Each row was made from one walk, in order. Every step used is in the known rows, and no mark comes twice. Write each row's walk.
Known rows
b > c > y > d: [  0   1   6  20  11 -17  -9  29  34  21   9  -3   3   5 -53  -4  12  31
   2   3 -26  24  12 -59  -2  30 -16   7 -30  41  20  17 -24]
b > g > u: [  4   2  21   0  -1 -15 -22  35  21 -19   5 -18   1  -7 -71  26  14  27
 -14 -62   6  21  26 -14  58  41  -5   6 -19  33  21  21 -65]
u > c > f > p > d: [-12 -12  -5  14   3  -4   4   3   7 -16  16  -1 -26   3 -29  10  -8  17
  -1   7  -5  29  26 -50 -27   8  -5 -18 -11  -2  19   3  -5]
b > c > f > p: [  3 -10  -2  25  17 -25  12  18  24 -16  36   6 -34  -9 -42   4   4  17
   1   9   0  26  25 -64  -4  25  -9 -14  -7  20  16   6   2]
p > d: [-28  -6   7  11 -12  16 -12  15  15 -12  10  -7 -21 -12 -49  14  -1  15
  -3 -23 -10  22  19 -38 -49   4  -7 -26 -28   5  24  13 -33]
b > g > d > c > e > v: [ 18  -3  18  11  -4  -1  21  27  28   8   6 -32  34  -4 -49  21   3  21
   2 -69   0  34  31 -25 -17  69  -3 -24 -17  42  26  22 -35]
u > c > y > p > d > f: [ -8  -5   8  12   1  -9 -32  17  18 -13   8 -17   8  10 -31   4  -8  21
   2  31 -18  32  14 -50 -13  14 -14  -3 -16  27  21  13 -24]
c > f: [  5  -6   5  23  -7  -1  14  31  12 -30  14  12 -51  -6 -43  18  -4  20
 -11  -4   3  27  21 -42   6  43  -5 -18 -13 -12  20   6 -60]
u > d > y: [-15  -3  14  -6   0  -3 -51  14  13  15  20  -2 -12 -11 -49  -1 -10  23
   1 -21 -63  27  20 -51   4  16 -17   1 -22 -10  27  26 -41]
u > f > d > y > p: [ -3  -5   2  -2  23 -14 -60   6  12  31  19  -5 -19 -15 -47   6 -28  21
   3 -17 -28  39  -4 -44  32  38 -13   8 -18  13  17  14 -23]
c > e > g: [ 17   1  -7   6 -18  -3  49  38  24 -14  46 -16 -10 -23 -46  29 -15  16
   8 -27  22  16  24 -23  -9  46  -8 -26 -27  -1  18  11 -60]
f > y > p > d > c > e: [ -7  -3  -7   0  12 -14  10  16  37   7  29 -12   8  -2 -27  13 -33  25
   0  37 -19  31  17 -44 -49   9 -12  -9 -18   9  12  18 -55]
y > p > d > f > u > c > e: [-21  -9   1  17   6  -2   5   3  23  -9  36 -21   7 -12  -9   3 -24  14
   4  32   8  28   9 -31 -39   9 -13 -12 -15  29  22   5 -14]
e > g > u > d: [ 11   3   8  -6 -15  17 -12  22  21  -4  21   7 -22  -5 -62  19  -8  30
  -3 -64 -18  12  36 -18  74  23  -7   4 -14 -14  16  23 -56]
c > y: [  3   7   9  11   0  -4  -7  38  27 -22   5   3 -17   7 -59  20   4  32
  -9   5 -23  23  14 -53   0  36 -13   0 -29  10  22  20 -81]
e > d > s: [ -22  -11   10   24  -13   22    6   25   11   -8   -8   -5  -16   -8
  -58   17   14   13   -3 -114  -22   33   19  -42   27   20   -5  -33
  -28  -10   22   19  -46]
u > f: [  9  -4   2   2  16  -4 -31  18   8   8  11 -17 -34 -10 -56  23   0   9
   2 -13  10  32  16 -41  16  34  -6 -17 -24   4  17   2 -36]
b > g > u > c > p: [  7   1  19   0   4 -21 -21  26  16 -20  10 -20  23  -7 -54  25  14  25
 -11 -62   6  23  25  -8  52  24  -6  13 -13  29  14  19 -41]
b > c > y > p > d: [-10  -2  11  17   9 -11 -13  21  35  -5  21  -9   5  -3 -51   0   5  24
   0  51 -11  27  17 -60 -20  11 -18   3 -14  57  19  17  -9]
d > c > f: [ 12 -14   9  23  -2   2 -11  44  11 -23  20  -3 -25  -7 -27  13   3  24
  -7   6 -23  27  41 -49 -13  45 -11 -34  -4  -1  16  21 -31]
f > p > d > c: [-25 -10  -3   9  13   3  -9   7  24 -24  30  -6 -12  -6 -26  14  -7  22
   0 -22 -40  27  33 -59 -66  -8  -5 -26 -16   7  21  19  -6]
y > p > d > f > u > c > e > v: [-14 -14   6  17   9  -6  14   0  28 -13  33 -27   3  -3 -13   5 -32  14
   7  32  14  29  11 -21 -36  16 -12 -10 -11  42  22   4 -16]
p > d > c > e: [-17 -16  10  16  -5  21   8  29  17   4  32 -22  12 -23 -28  16   1  14
   3  12 -21  21  31 -32 -89  21 -10 -42 -22  17  20  19 -19]
f > d > p: [-17 -13  -3   8   7 -10 -38  17  22 -22  19  21 -50 -24 -44  11  -9  22
   2 -77 -40  24   1 -49  15  31 -18   1 -22 -14  16  28 -40]
b > c > e > d: [  1 -14   1  25   3  -7  38  27  23  22  34 -16  14 -26 -47  10  14   8
   8 -34  17  17  17 -41 -20  43 -12 -20 -29  41  15   9  -8]
p > d > y: [-28  -2  18   8 -14   3 -45  16  12  -5  19 -14   2 -12 -54   4 -16  21
  -4  -7 -26  27   4 -42 -29   6 -11 -20 -27   4  27  20 -40]
f > y > p: [  0   6 -11  -5  11 -34 -12  20  33 -15  13  -1 -27   9 -41  14 -32  31
  -6   1  -6  32  14 -56  14  12 -12   9 -23  -3  14  14 -74]
y > p > d > f > u > c > e > g: [-11  -5  -3  13  -4   2  14   4  25 -13  43 -22   8 -12 -17   6 -30  15
   8  19  14  26  12 -27 -16   9 -13 -14  -8  18  23   6 -15]
b > c > y > d > p: [ -2  -2  10  17  16 -20 -20  24  38   3  16   3  -4  -4 -56  -3  11  27
   6   2 -31  27   3 -63   7  24 -20  10 -26  34  19  21 -30]
g > u > c > f > y: [ 12  -5  11  10   7 -15 -21  25  12   6   3   9 -18  14 -43  16  -8  32
 -17   0  -1  18  24 -19  63  34  -7  13 -19  -2   8   9 -64]
g > u: [  2  -2  19  12   5  -3 -34  35  18 -18   5   5 -25  -1 -47  21   4  32
 -18 -38  -4  13  28 -19  53  31  -5  12 -30  17  14  16 -66]
u > c > y > d > f: [  2  -1   4  16   1 -15 -30  25  17  14  -6  -9   7  18 -33   0  -1  29
   5 -15 -30  30  10 -49   6  31 -11   3 -33   9  23  13 -37]
b > g > c: [  7   9   5   1 -11 -10 -12  39   6 -17  14 -28  11 -16 -66  16  20  17
  -2 -54  19  29  28 -52  22  36  -1 -16 -20  45  27  10   4]
d > c: [  5  -9   6  12   0  -3 -36  48  13 -22  16 -17 -13  -7 -29  14   8  25
  -4 -26 -26  24  44 -53 -18  33 -13 -34 -17   9  18  27 -22]

Which walk is each row?
[-26  -5   3   9  -3   6 -18   8  27 -32  12  -9 -20 -11 -32  10 -16  22
  -6  11  -4  33  22 -43 -41 -10  -8  -3 -17  33  24  13 -23] | y > p > d
[  3 -16  17  14   6   1  -9  21  18  -3  15  -1  11 -12 -40  21   7  19
  -7 -40   6  14  16  -9  44  33  -9  11 -29  18  10  13 -54] | g > u > c > e > d > p
[-21  -4   7  19   1   8   6   7  21 -35  28   8   4 -22 -23  20  -5  15
  -4 -38 -14  26   8 -25 -48 -12  -4 -13 -19 -12  13  16 -35] | c > p > d
[  1  -9  -6   3  20  -1 -33  10   9  34  11   0 -38 -15 -51  17  -8  14
   5 -48 -15  30   7 -40  17  45  -9  -6 -25   1  14   9 -18] | u > f > d
[  0 -18   0  27  -1  19  26  18  18 -11  10  11  -3  -5 -33  15   2  21
  -7 -72 -30  27  26 -54 -11  32  -2 -24  -8   1  19  18 -32] | e > d > c > f > p
[-19 -12  10  22  -4  27   8  19  13  -4  26  -3  -8  -9 -30   9  -1  21
  -6  21 -22  21  25 -41 -46  19 -13 -38  -5  -1  21  17 -23] | p > d > c > f > u
[ 12  -2  -8  21  -1  -1  37  24  14  20  37  -5  32 -19 -23   8 -13  11
   8 -26  18  28   7 -51  -6  41   3 -12 -32  28  18  -2  -2] | g > c > e > d > f > y > p
[ -5 -12  17  11  22   1 -35   9  22   6  22  16 -22  -5 -33   9  -6  23
  -4 -44 -53  19  27 -24  41  20  -3  16 -20  -6  17  16 -48] | g > u > d > f > p
[ -6   3  10  11   9  -5 -14  22  39 -17   1  16 -14   3 -52  10  -3  35
  -1 -13 -47  31  -5 -52   1  24 -14  18 -33   4  25  23 -88] | c > y > d > p
[ -8 -13   6  10   5   4 -30  14  14   9  21   1 -32 -14 -36   2  -3   8
  10 -43 -52  26  24 -45  -1  25 -10 -17 -19 -23  25  16 -29] | u > d > f
[-39  -6   2  11  10   6  -2   3  23 -28  22  -4 -30  -7 -42  17  -5  17
   3 -35 -38  36  25 -53 -40 -19  -1 -30 -22  -8  23  14 -17] | f > p > d > s
[  7  -4   9  12   9 -12 -19  19  16  23  -5  14 -11  18 -37   9 -11  38
 -14 -12 -14  21  19 -17  58  31  -4  25 -26  -2  10   9 -63] | g > u > c > f > y > d
[-12  -8   3  11   1 -14 -17   3   6 -13  22  -4 -11   3 -33   4 -16  21
  -2  12 -16  32  17 -53 -18   8  -7 -13 -12  -3  21   7  -9] | u > c > f > p > d > y
[-20 -10   7  11   1   9 -30  17  25 -28  17 -17  -6 -10 -22   8 -12  24
  -4  22 -21  33  33 -46 -48  -6 -11 -14  -9  40  22  21  -8] | y > p > d > c
[-35  -7  10  13  -2  11 -23  12  24 -31   9 -17 -24 -12 -36   9 -10  19
  -2   2 -17  41  25 -40 -26 -17  -9 -18 -15  23  23  15 -20] | y > p > d > s
[  3  10   5  14   2   5 -17  30  20  -6  11  12   9  -4 -44   2   8  31
   1  -9 -23  30   5 -69   9  23  -4   9 -35  31  25  11 -16] | g > c > y > d > p
[-20   6   7  -3   8  -1 -20  11  18  16  31   0  -8  -1 -41  -2 -10  33
  -6 -15 -38  16   9 -51  21  21 -26   3 -19 -15  25  21 -51] | f > u > d > y
[  1   2  -9   2  12 -23 -14  26  31  32   2  -1  -4  16 -34   5 -22  38
   0 -39 -46  30  15 -53  -6  23 -11  -2 -33 -17  16  24 -63] | f > y > d > c
[-16  -2   2   8  -2 -19 -55  26  12  13  17   7 -18 -12 -45   0 -23  34
  -3 -66 -53  25  -1 -49  18  44 -16   6 -29  -4  21  30 -36] | f > d > y
[ -7  -3   1  15   5  16  35  11  16  -1  27  20 -45  -2 -35   8  -4  25
 -10  12 -17  19  18 -41  12  36 -16  -6  -5 -23  20   8 -58] | c > f > u > d
[  0  -8  -4  20  15 -27 -19  19  20 -36  31  -3 -36  -6 -25  11 -17  12
   7 -52 -22  29  13 -55   1  25  -1 -23 -22 -12  23   8 -33] | d > f > p
[  5  -8  12   7  25   3 -45  17  12  33   6  10 -26  -8 -52  20  -4  27
  -9 -43 -16  19  13 -14  65  46  -4  19 -27  12   9  12 -47] | g > u > f > d
[  5   0   9  17   8 -19 -16  37  28  -2  19  -9  -5  -1 -61   5  16  24
   0  18  -9  21  19 -63   6  34 -18  -6 -23  40  16  17 -24] | b > c > y
[ 10  16  -2   3 -27  20   8  27  20 -22  28  -4  12  -4 -57  12 -12  27
   2  -6  10  24  22 -56  23  10  -2  -9 -12  27  24  12  -8] | e > g > c > y > p > d
[-15  -4  14  20   8 -19 -25  13  21  -7  42  -7  23 -24 -37  -1   1  15
   3  -9 -14  25   4 -43 -22  -6 -14 -13 -14  20  12  20   8] | b > c > p > d > y
[  3   4   7  32   5   2  -4   0  17   7  11   8  17   6  -6   2 -10  23
  -2 -80  -7  30   2 -44  19  41  -4 -13 -25 -25  20   9 -25] | g > d > f > u > c > p
[  3   2  -9   6  16 -24  -5  20  33  22  11   7   9  10 -21   8 -24  38
   0 -49 -48  32  10 -46 -12  13 -10   2 -29 -26  10  25 -64] | f > y > d > c > p
[-31  -1   3   4   9 -11 -24   0  23 -22  31  -5 -10  -6 -42   8 -22  24
  -2 -19 -40  30   9 -59 -42 -10  -5 -11 -24   4  27  16 -28] | f > p > d > y
[-12 -11   4  19   1  -8 -23   6   6 -20  22 -12  13 -11 -13   9  -4   9
   6 -33  -7  27  11 -30 -28  -5  -7 -20 -17 -12  13  11   1] | u > c > p > d > f
[  8  -3  -5  12  11 -40 -26  23  26 -17  23  -7 -27   3 -29   6 -35  17
   5 -18 -15  34   3 -50  24  31  -8  -9 -19 -15  18  10 -65] | d > f > y > p
[ -7   5  13   2   0 -31 -64  28  20 -31  21 -16  -7  -6 -40   2 -29  32
  -9   6 -19  36   9 -53  22  16 -15   8 -19  25  25  22 -51] | d > y > p
[-19   3  -2   0   9  12   5   9  21  10  24   4 -27  -1 -37   6   2  28
  -5 -24 -24  13  22 -47   8  19 -23  -1 -20 -12  22  16 -43] | f > u > d
[ -5 -10  -1  13  -1 -20 -34  15   6   2  12   3 -18   0 -26  -3 -22  28
  -4   2 -21  34  12 -47  18  33 -15   6  -9   8  18  15  -9] | u > c > f > d > y > p
[  1   7   8   9   5  -9 -10  30  36 -37   8   3 -14   7 -44  17  -9  35
 -11  33 -18  31  16 -54  -3  22 -14  17 -20  35  22  19 -74] | c > y > p
[ 19   2   5  -9   2   8 -21  13  26  13  27 -10   2   0 -57  23 -28  28
  -1 -10  -3  23  26 -19  67  15  -5  -4  -3   1  10  19 -51] | e > g > u > f > y > p > d > c
[-22  -6   1  10  15   6  -2   9  31 -21  26  -1   0   1 -32  15  -7  27
  -1   4 -53  27  27 -61 -68  -3  -7 -17 -15  12  21  21 -22] | f > p > d > c > y
[ -4  -9  -2   2  10 -10 -21  10  19  26  22   5 -28  -3 -39   2 -17  12
  11 -35 -57  27  15 -48   7  24 -11 -12 -20 -42  20  16 -51] | u > d > f > y
[-13  -5   3  16   3  -3  18  12  25 -12  15  11 -38   2 -42  12 -28  21
  -6  33 -18  41  11 -42   0  11  -6 -15  -5 -25  16   9 -69] | c > f > y > p > d > s
[-30  -5  -6   7   9   0   1  -2  25 -27  25   3 -26  -6 -38  17 -11  20
  -1 -30 -24  26  21 -57 -54 -12  -2 -16 -24   5  24  10 -21] | f > p > d
[ -9   4  -5   4   3 -11 -11  21  10  -8  15 -15 -14  10 -32   9   3  30
  -8 -21  16  13  20 -49  25  25 -23  -9 -23   4  19   9 -25] | f > u > c
[  -2  -15    5   25   -3   17    9   22   18  -16   12    3   25  -13
  -25   19    8   19   -5 -103  -28   25   21  -40  -13   19   -7  -20
  -15    0   12   27  -32] | e > d > c > p
[ -4   8 -13   0   8 -26  -3  17  32  28  -3   7 -18  16 -45   8 -25  37
  -1 -50 -29  30   4 -49   5  20  -8   9 -42 -22  18  15 -80] | f > y > d
[-24  -5   4  17   5   1 -12   3  26 -26  25 -10 -14  -8 -21   3 -23  19
  -3  10  -4  30   8 -40 -19   3 -12 -10 -12  20  25   9 -29] | y > p > d > f > u
[-10  -5  -6  23  16 -20 -14   9  28   3  10   4 -23   1 -19  -1 -20  26
   8 -78 -42  35   5 -48 -10  18   1  -1 -37  -8  28   9 -33] | y > d > f > p
[  5  -9   1  14  -7 -10 -11  26   1 -16   5  -6 -30   3 -36  11   1  19
  -5  -2  11  26  28 -44   6  32 -10 -18 -15  -4  18   6 -20] | u > c > f
